Each row was made from one small tree. The marks that hang from a mark follow it in brackets, in alphabetical order. Every link used is in the known rows. Write each row's tree.
Known rows:
zova[dega[fevu] paruzom]: 1 4 -22 -2 -7 -13 8 0 11 -9 -1 -16 28 9 3 -19 37 -42 -2 11
dega[fevu lagar[paruzom]]: -31 -4 8 -18 10 18 -9 -1 -3 -16 -12 3 -5 9 11 -14 -18 13 -18 3
kasofi[paruzom[lagar]]: 23 -4 15 9 -16 -8 -8 -10 -7 6 -9 -1 -1 -19 -10 18 -1 9 -3 2
kasofi[dega[fevu] paruzom[lagar]]: 13 -16 35 35 -6 9 -5 -6 -20 7 -14 8 -49 -19 11 30 -12 8 6 -10
lagar[dega paruzom]: -1 -3 -2 -54 3 16 -9 0 9 -15 11 -1 23 6 -5 -22 -29 20 -4 43
kasofi[dega]: 10 -5 13 6 -21 13 -14 6 -1 4 -2 -1 3 0 0 14 -1 15 3 -1
paruzom[kasofi]: 6 18 3 0 -16 -8 -14 -6 -11 10 6 9 11 -11 -7 17 15 0 8 -3
kasofi[paruzom]: 7 -4 11 12 -24 3 -15 1 -16 7 -5 -8 15 -10 -7 20 1 10 3 1
zova[dega paruzom[kasofi lagar]]: 46 8 -17 -3 -3 -28 13 -27 14 13 6 12 16 -18 -1 5 49 -26 -8 8
zova[paruzom]: 9 5 -16 -6 -14 -4 -3 -6 13 -2 0 -15 30 7 -19 -5 28 -12 -10 4
kasofi[dega paruzom]: 17 -20 28 29 -24 19 -17 3 -20 17 -2 2 -11 -12 7 35 -6 25 7 -5
fevu[dega[lagar[paruzom] zova]]: -30 -5 -4 -6 9 16 5 28 7 -15 10 -5 10 26 0 -11 -34 28 1 -10
fevu[dega[lagar[paruzom[kasofi]] zova]]: -21 4 2 6 14 12 4 18 -8 1 18 15 -7 9 6 8 -24 28 9 -18
dega[fevu]: -23 14 3 -3 -9 -3 -9 8 -5 -13 -9 -13 8 7 -6 -6 2 -15 6 -1
kasofi[dega[zova]]: 1 -10 4 25 -14 8 -5 16 -6 2 4 -19 1 12 0 10 -2 6 17 -14
zova[dega[lagar]]: 9 0 -12 -14 -19 -8 -7 1 15 4 -15 1 39 -3 9 -9 13 3 -14 4
paruzom[lagar]: 14 11 2 -15 -12 -14 -5 -9 13 -8 -9 -3 13 -7 -15 -2 4 -1 -7 5

Write each row's tree:
24 12 -12 6 7 -28 15 -23 6 7 1 10 -4 -16 7 1 43 -43 0 2 -> zova[dega[fevu] paruzom[kasofi lagar]]
-25 6 14 -6 14 13 -10 -11 -19 1 -4 21 -21 -6 14 3 -9 15 -10 -5 -> dega[fevu lagar[paruzom[kasofi]]]
12 -4 -3 -21 2 6 -7 -13 -3 9 6 23 19 -10 23 -1 8 17 -13 12 -> zova[dega[lagar[paruzom[kasofi]]]]
-3 -6 9 11 11 -11 8 3 -12 1 -10 -12 -29 -12 -4 0 -26 -13 16 4 -> kasofi[paruzom[lagar[dega[fevu zova]]]]
-14 1 -20 18 -1 -3 14 24 18 3 1 -11 12 19 -14 -5 1 4 -3 -27 -> fevu[dega[lagar zova[paruzom]]]
17 1 -21 10 2 -21 16 -8 16 -4 -1 -22 12 8 -22 -9 25 -22 -5 -11 -> dega[zova[paruzom[lagar]]]
-7 10 -15 30 4 -7 12 13 5 20 8 7 -5 2 -9 14 10 3 4 -35 -> fevu[dega[lagar zova[paruzom[kasofi]]]]
31 4 -15 -33 2 -14 7 -19 29 2 -5 2 11 -9 -22 -17 4 -10 -15 26 -> zova[paruzom[lagar[dega]]]
2 -12 -9 -32 -4 10 -6 -2 12 -8 -3 4 38 7 17 -20 -2 16 -21 21 -> zova[dega[lagar[paruzom]]]
-25 4 0 -15 28 7 3 3 -19 -6 17 -1 -18 5 5 -12 -25 -7 21 15 -> lagar[dega[fevu zova] paruzom[kasofi]]
5 6 -17 14 4 -16 23 14 24 -11 10 -16 8 16 -23 -6 6 -15 8 -15 -> fevu[dega[zova[paruzom[lagar]]]]
11 9 29 22 3 -2 -5 -12 -16 12 -5 23 -53 -22 11 28 1 -2 9 -14 -> paruzom[kasofi[dega[fevu]] lagar]
-10 -8 -12 -34 12 11 0 11 5 -15 14 -18 21 17 -7 -27 -29 9 8 29 -> lagar[dega[zova] paruzom]
-2 12 3 -31 7 -12 1 -5 10 -10 -13 3 -13 -9 -8 -18 -21 -14 0 22 -> paruzom[lagar[dega[fevu]]]
22 2 15 28 8 -5 5 -22 -7 18 -1 21 -52 -19 5 24 22 -13 0 -15 -> zova[paruzom[kasofi[dega[fevu]] lagar]]
-17 -8 20 29 19 19 -1 7 -32 0 17 0 -39 8 20 14 -11 5 23 -12 -> lagar[paruzom[kasofi[dega[fevu zova]]]]
-8 11 -16 9 16 -12 11 -2 -6 10 7 -5 -15 -3 -9 -6 11 -32 17 -2 -> lagar[dega[fevu zova[paruzom[kasofi]]]]
-22 -1 6 -24 1 23 -4 18 13 -14 5 12 13 14 1 -7 -34 37 -12 5 -> fevu[dega[lagar[paruzom]]]
-14 -16 -2 43 7 10 7 7 -4 11 -15 -10 -30 8 8 2 8 -5 -6 -33 -> kasofi[dega[fevu lagar zova[paruzom]]]
-18 -8 -4 -24 7 10 -2 2 2 -16 -8 2 17 8 24 -23 -5 1 -14 16 -> zova[dega[fevu lagar[paruzom]]]
